Known rows, with every way that one mark hangs from another:
kegol(bulab(lifig)): [ 2.98  1.31  0.12  3.04 -1.10 -0.83 -0.11 -2.60  0.85  2.97  2.76 -1.41
  2.29 -0.18 -1.47  2.08 -0.85 -1.08  0.25 -1.72 -0.39 -0.18 -0.96 -0.81
  3.07]
sakoz(kegol(bulab rupi)): [ 1.51  3.28  0.97 -0.82 -0.45 -0.90 -1.93 -1.05  0.26  4.21  4.03 -0.62
  1.58 -1.25 -1.95  1.71 -0.03 -1.05  2.19  1.05 -0.89  1.38 -1.35 -2.30
  1.41]
bulab(kegol(rupi)): [ 2.21 -0.52 -0.42  1.74  0.43 -0.20 -0.38 -0.88 -0.80  2.97  3.90 -3.36
 -0.15 -0.71 -1.24 -1.67 -2.72 -3.52  1.09  1.24 -1.16  1.99 -0.06 -2.97
 -0.24]
bulab(lifig): [ 1.48 -0.95 -0.75  3.80 -1.49 -0.79  0.32 -1.63  0.58  1.57  1.99 -3.29
  1.88 -0.83 -1.05  0.19  0.01 -1.78 -0.88 -0.16 -1.10  0.42 -0.82 -0.01
  2.40]
numo(balel(rupi(bulab(kegol) sakoz))): [ 5.32  2.64 -0.12 -2.55  4.36  1.22 -1.12 -1.26 -4.08 -0.07 -0.65 -0.06
 -2.87  1.12 -2.94 -1.35 -1.94 -0.28  3.28  1.02 -0.94  3.35  1.08 -4.00
 -1.02]
bulab(kegol): [ 2.26 -0.36 -1.14  2.24  1.33  0.69  0.50 -0.29 -1.02  1.53  2.38 -1.67
 -1.38  1.16 -0.36 -1.79 -1.66 -1.91  0.65  0.51 -0.47  1.31 -0.92 -2.38
  0.42]
rupi(sakoz): [ 3.94 -0.21  0.33 -0.26  0.56  0.01  0.71 -0.55 -0.53  1.79  0.58 -2.04
 -1.98  0.55  0.43  0.72  0.27 -0.99  1.65  0.23 -2.08  3.47 -0.10 -1.92
  0.77]
balel(numo rupi): [ 1.54 -0.17 -1.14 -0.69 -0.43 -1.76 -2.69 -1.68 -0.49  0.67  2.80 -0.19
 -2.20 -0.89  1.21  1.56  1.55 -1.74  0.06  3.76 -1.46  1.99 -0.07 -3.41
  0.65]
balel(rupi(bulab(lifig) kegol sakoz)): [ 4.89  0.25  1.96  0.70 -0.48 -0.47 -2.32  0.18 -2.10  0.18 -1.56 -0.81
  1.00  0.41 -4.00  2.22 -0.49 -1.79 -0.10  2.07 -1.27  2.51  1.85 -1.83
 -0.40]
kegol(rupi): [ 2.33 -0.74 -0.13  1.40 -1.22 -0.33 -1.16 -0.36  0.21  2.24  3.02 -3.55
  1.02 -2.23 -0.21  1.20 -0.41 -2.22  0.06  1.02 -1.80  2.24 -0.15 -2.04
  0.43]
kegol(bulab rupi(sakoz)): [ 5.20  1.82  2.19 -1.12 -0.18 -0.49 -0.87 -1.87 -0.23  4.53  2.86 -2.00
 -0.59 -0.85 -1.59  2.84 -1.36 -2.31  3.09 -0.38 -2.36  3.27  0.02 -3.55
  0.73]
numo(balel(rupi(kegol(bulab) lifig))): [ 7.28  3.89  0.86  0.17  2.73  3.24 -1.52  1.76 -2.93 -3.12 -1.26  1.41
  2.55  0.04  0.23  5.89  0.14  1.37 -2.86 -0.43  2.42  0.36 -0.12 -0.84
 -1.98]
bulab(kegol lifig): [ 1.23 -0.67 -1.10  4.19 -0.29 -0.47  0.94 -2.09 -0.63  2.11  2.93 -3.21
  0.54  0.76 -2.28 -2.60 -2.15 -2.97 -0.07 -0.11 -0.54  0.25 -1.03 -0.96
  1.85]
numo(balel(rupi)): [ 2.58  1.49 -2.29  0.39  1.61  1.23 -1.82 -0.31 -2.31 -1.40  1.09 -0.95
 -0.35 -1.50  0.88  0.89  1.49  1.14 -0.45 -0.27  0.45  0.50  0.64 -0.96
  0.84]
kegol(bulab rupi(lifig sakoz)): [ 7.25  2.66  3.42 -1.63  1.11  0.59  0.21 -0.87 -0.74  2.82  1.32 -1.17
  0.24 -0.19 -1.17  4.55 -1.45 -2.33  2.22  0.23 -2.21  4.17 -0.14 -3.56
 -1.12]
balel(rupi): [ 2.11  0.02 -1.27  1.15  0.66  0.41 -2.81  0.45 -1.43  0.45  2.28 -0.05
 -1.00 -0.78  1.08  1.62  1.49 -0.84  0.08  1.02 -0.69  0.69  1.29 -1.64
  0.71]
sakoz(kegol(bulab rupi(lifig))): [ 3.69  4.14  1.63 -0.97  1.23  0.45 -0.89  0.18 -0.18  2.72  2.51 -0.31
  2.81 -0.71 -1.51  3.11 -0.01 -1.24  1.40  1.70 -1.20  2.16 -1.45 -2.65
 -0.13]
balel(numo rupi(kegol)): [ 2.72 -0.68 -0.16  0.00 -0.94 -0.91 -3.05  0.39 -0.71 -1.17  1.27 -0.18
 -0.60 -0.10  0.83  2.88  1.31 -1.78 -2.55  3.89  0.23  1.93  0.14 -2.57
 -1.00]
bulab(kegol(rupi(sakoz)) lifig): [ 2.58 -0.87  0.71  1.91 -0.34 -1.73  0.93 -3.41 -1.05  4.01  3.97 -5.40
 -0.32 -0.34 -4.72 -2.67 -3.16 -5.15  2.31  0.88 -2.39  3.06 -0.06 -2.53
  0.97]
numo(balel(rupi(sakoz(kegol)))): [ 1.65  2.99 -0.79 -3.31  2.73 -0.02 -1.50 -0.76 -3.11 -0.34  0.68 -0.42
 -1.72 -0.19 -1.27 -0.69  2.71  0.97  2.20  1.07 -0.76  2.52 -0.03 -1.32
  0.89]

Rows:
[ 5.87  2.26  0.25 -2.13  3.77  2.27  0.02 -0.07 -3.54 -2.29 -1.17 -0.78
 -1.38 -0.17  0.34  2.61  1.36  0.29  0.63  0.35 -0.92  3.34  0.80 -1.89
 -1.19]  numo(balel(rupi(lifig sakoz)))
[ 1.77  1.50  0.80 -0.41  0.82  0.26 -0.61  1.09 -0.33  1.59  1.94 -2.01
  2.12 -1.30 -1.08  1.63  0.76 -1.86  0.20  3.02 -2.16  2.65 -1.17 -1.82
 -0.73]  sakoz(kegol(rupi(lifig)))
[ 3.35  0.49  1.09 -1.72 -0.58 -3.33 -2.11 -3.77 -0.63  1.53  0.51 -1.03
 -1.56 -0.22 -3.39  1.01 -0.22 -2.67  2.51  4.26 -3.26  4.14  0.92 -4.54
  1.01]  balel(numo rupi(bulab(lifig) sakoz))
[ 3.84  2.55 -1.26 -1.06  2.22  0.88 -2.31 -0.08 -2.29 -1.38 -0.95  0.29
  0.08 -1.53 -0.71  1.32  0.08  1.59  0.65  0.90 -0.51  1.35  0.81 -2.10
  0.00]  numo(balel(rupi(bulab)))
[ 7.29  2.17  1.96  1.32  0.83  2.31  0.20  2.28 -0.15 -0.82 -0.95  0.84
  2.82  1.27  0.66  6.08 -0.72 -0.22 -2.60  0.19  1.35  1.00 -1.46 -1.15
 -1.70]  rupi(kegol(bulab) lifig)
[ 4.09  2.57 -0.28  2.37 -0.01  1.01 -2.28 -1.36 -1.90 -0.70  0.88 -0.63
  3.53 -0.49 -2.14  3.30  0.05  0.36 -2.75 -1.47  2.61 -1.61 -0.03  0.55
  0.93]  numo(balel(rupi(kegol(bulab(lifig)))))
[ 3.74  0.69 -0.24 -1.03  1.15 -0.62 -1.83 -0.41 -0.59 -0.93  1.42  0.10
 -1.20 -0.37  1.45  3.42  1.79 -1.79 -0.82  4.30 -1.37  2.76 -0.05 -3.92
 -1.06]  balel(numo rupi(lifig))
[ 5.63  0.32  2.15 -1.17  0.99  0.06  0.58  0.13 -1.06  1.40  0.79 -3.31
 -0.01 -0.91 -0.90  2.65 -0.88 -2.91  1.01  1.97 -2.83  4.74  0.23 -3.12
 -1.44]  kegol(rupi(lifig sakoz))
[ 5.70  2.79  0.14 -3.19  2.78  0.71 -1.48 -0.87 -3.01 -0.93 -1.78  0.00
 -1.82 -0.64 -1.55  1.31  0.13  1.19  2.44  0.84 -1.68  3.68  1.30 -2.89
 -0.01]  numo(balel(rupi(bulab sakoz)))
[ 5.25  1.00  0.95 -1.27  2.27 -0.09  0.83 -0.28 -1.78  2.06 -0.56 -0.73
 -2.54  2.13 -2.80 -1.38 -3.24 -1.70  3.81  1.66 -2.41  4.09 -0.13 -4.35
 -0.53]  rupi(bulab(kegol) sakoz)
[ 3.03  2.29  1.31 -3.23  1.47 -0.73 -0.45  0.29 -0.67  2.01 -1.36  0.04
 -1.19  1.02 -2.58  0.11  0.22  0.12  3.84  2.72 -2.87  4.14 -0.96 -2.90
  0.58]  rupi(bulab sakoz(kegol))
[ 3.05 -0.39  0.86  0.97 -1.79 -2.36 -3.20 -1.04 -0.22 -0.69  0.00 -0.47
  1.44 -0.47 -3.00  2.70 -0.46 -2.12 -2.27  4.69 -0.79  1.57  0.09 -2.77
 -0.14]  balel(numo rupi(bulab(lifig) kegol))
[ 5.80  3.23 -0.32 -1.53  3.52  2.36 -1.21  1.15 -2.99 -2.95 -2.21  0.93
  0.86 -0.60 -0.17  3.10  0.04  1.42 -0.33  1.75 -0.54  2.38  0.57 -2.27
 -1.62]  numo(balel(rupi(bulab lifig)))
[ 2.62  1.14  0.85  2.90 -2.31 -1.17 -1.10 -3.13  1.06  4.25  4.24 -2.99
  2.93 -2.23 -2.95  2.24 -1.62 -2.72  0.61 -0.86 -1.28  0.59 -0.39 -1.40
  2.31]  kegol(bulab(lifig) rupi)
[ 0.60  1.40  0.15 -4.09  0.67 -2.77 -2.74 -1.90 -1.06  1.60  2.19  0.38
 -3.59  0.52 -1.07 -0.01  2.82 -1.69  3.21  4.94 -2.43  4.13 -0.45 -3.71
  0.88]  balel(numo rupi(sakoz(kegol)))
[ 5.04  1.18  0.99 -2.26  1.73 -0.06 -2.56 -0.23 -2.06  1.12 -0.73  0.76
 -2.39  0.09 -1.53  1.97 -0.29 -0.62  2.97  2.09 -2.63  3.76  1.92 -3.78
 -0.23]  balel(rupi(bulab sakoz))
[ 3.48  2.93  1.51 -1.75  1.43 -0.10 -0.99  1.58 -0.78  0.94 -0.23 -0.86
  2.56 -1.07 -2.83  1.79 -0.67 -1.18  1.42  4.29 -2.66  3.70 -0.73 -3.37
 -1.51]  sakoz(kegol(rupi(bulab lifig)))
[ 6.85  1.66  2.46 -0.23  0.03  0.77 -0.18  0.51 -0.47  1.46 -0.36  0.26
  0.04  1.43 -0.60  4.18 -0.95 -0.70  0.39 -0.96  0.05  2.36 -0.80 -1.69
 -0.33]  rupi(kegol(bulab) sakoz)
[ 5.03  2.92  2.30 -3.85  2.83  0.08  0.96  1.22 -1.14  0.27 -2.77  0.62
 -0.24  1.76 -2.24  1.86  0.12 -0.12  2.90  3.50 -2.89  4.98 -1.19 -3.35
 -0.91]  rupi(bulab lifig sakoz(kegol))
[ 4.48  0.94  1.15 -4.20  0.91 -2.37 -2.71 -1.83 -1.11  0.97  0.01  0.64
 -3.68  0.23 -1.23  1.79  0.20 -1.55  3.01  4.84 -3.28  5.21  0.79 -5.72
 -0.28]  balel(numo rupi(bulab sakoz))
[ 5.88  3.51 -0.37 -0.88  5.10  2.82 -0.51  0.88 -4.13 -2.39 -1.49  0.83
 -0.16  0.70 -1.71  0.63 -1.68  0.07  0.83  1.98  0.28  2.11  0.59 -3.55
 -2.28]  numo(balel(rupi(bulab(kegol) lifig)))
[ 3.04  0.98 -0.23 -2.08 -0.13 -1.55 -3.47 -1.22 -0.53  0.40  0.72  0.94
 -1.87 -0.85 -0.53  2.04  0.34 -0.76  1.21  4.96 -2.33  3.02  0.60 -4.71
 -0.27]  balel(numo rupi(bulab))
[ 5.24  4.52  2.47 -2.99  2.62  0.68  0.80  0.06 -0.97  1.95  0.14  1.38
 -0.10  2.14 -0.87  2.85  0.66 -0.22  3.04  1.00 -1.47  3.64 -1.80 -2.67
 -0.10]  rupi(lifig sakoz(kegol(bulab)))
[ 3.35  1.04  1.05  1.63 -2.10 -1.79 -3.21 -2.49  0.09  0.94  2.62  0.19
  1.76  0.18 -1.99  3.97  0.18 -2.14 -1.68  2.26  0.65  0.18 -0.56 -2.18
  0.81]  balel(numo rupi(kegol(bulab(lifig))))
[ 6.79  2.72  1.93  0.76  1.68  2.75 -2.39  2.64 -2.04 -1.09 -0.25  2.58
  2.11  1.03  0.54  6.68  0.51 -0.57 -1.93  0.76  1.59  0.77  0.59 -1.78
 -2.06]  balel(rupi(kegol(bulab) lifig))
[ 5.54  1.04  2.43  1.83 -1.31 -0.43  0.30 -1.36  0.03  2.03  0.44 -1.44
  2.04  1.60 -2.80  3.30 -1.13 -1.60 -0.47 -1.52  0.11  1.52 -1.08 -0.82
  1.11]  rupi(kegol(bulab(lifig)) sakoz)
[ 8.74  2.29  3.45 -0.75  1.50  2.22  1.11  1.76 -1.18  0.11 -1.69  0.66
  0.86  2.41 -0.32  5.63 -1.00 -0.73 -0.66  0.05  0.10  3.24 -0.69 -2.28
 -1.91]  rupi(kegol(bulab) lifig sakoz)
[ 7.39  1.92  2.14 -1.61  3.83  1.49  1.97  0.86 -2.32  0.49 -1.92 -0.23
 -1.89  2.53 -2.40  0.50 -3.31 -1.80  2.95  2.25 -2.60  5.11 -0.40 -4.76
 -2.22]  rupi(bulab(kegol) lifig sakoz)
[ 2.97  1.06 -0.41 -1.51  1.71 -1.18 -2.88 -1.37 -1.30  1.01  1.85  1.06
 -2.71  0.87 -1.93 -0.59 -1.82 -2.53  2.27  4.99 -1.56  2.93  0.07 -5.86
 -0.79]  balel(numo rupi(bulab(kegol)))
[ 5.35  1.10  1.24 -1.36  2.56  1.14 -0.88  0.87 -2.68 -0.34 -0.05  0.15
 -1.87  0.65  0.39  3.10  1.50 -1.71  1.32  1.67 -1.90  3.75  1.44 -2.78
 -1.11]  balel(rupi(lifig sakoz))
[ 5.09  0.63  2.01 -2.12 -0.11 -0.82 -1.01 -0.64 -0.64  3.00  0.11 -2.42
 -1.00 -1.15 -2.60  1.49 -1.92 -2.02  2.94  2.07 -3.64  5.07  0.61 -3.97
 -0.38]  kegol(rupi(bulab sakoz))
[ 1.43  1.76  0.49 -1.45 -0.14 -1.32 -2.00  0.29 -0.11  2.63  1.23 -1.16
  1.75 -1.75 -2.84  0.36 -0.75 -1.12  2.22  3.46 -2.53  2.93 -0.60 -3.06
  0.41]  sakoz(kegol(rupi(bulab)))
[ 4.35 -0.61  1.42 -2.17 -0.50 -1.51 -2.45 -0.26 -1.25 -0.34  0.29 -0.19
 -2.41  0.66 -0.14  2.86  1.10 -2.24 -0.43  3.87 -0.87  3.62  0.64 -3.21
 -1.06]  balel(numo rupi(kegol sakoz))
[ 0.55  2.86  0.78  1.52 -1.85 -2.14 -1.46 -3.12  0.88  4.95  4.43 -2.19
  3.49 -1.76 -4.21  0.82 -0.27 -2.18  1.50  0.55 -1.07  0.55 -1.49 -1.23
  2.72]  sakoz(kegol(bulab(lifig) rupi))
[ 0.74  2.82 -0.14  1.77 -0.94 -1.39 -0.53 -2.17  0.60  3.55  2.99 -0.60
  2.38  0.52 -2.80  0.62  0.53 -0.46  1.48 -0.22 -0.46 -0.26 -2.33 -0.30
  3.25]  sakoz(kegol(bulab(lifig)))
[ 2.78  1.81 -1.53  1.80  2.11  0.45 -1.22 -2.45 -3.06 -0.15  0.74 -1.39
  0.80 -0.39 -4.19 -2.18 -2.24 -0.73  0.99  0.82  0.06  0.51  0.64 -2.16
  0.61]  numo(balel(rupi(bulab(kegol lifig))))
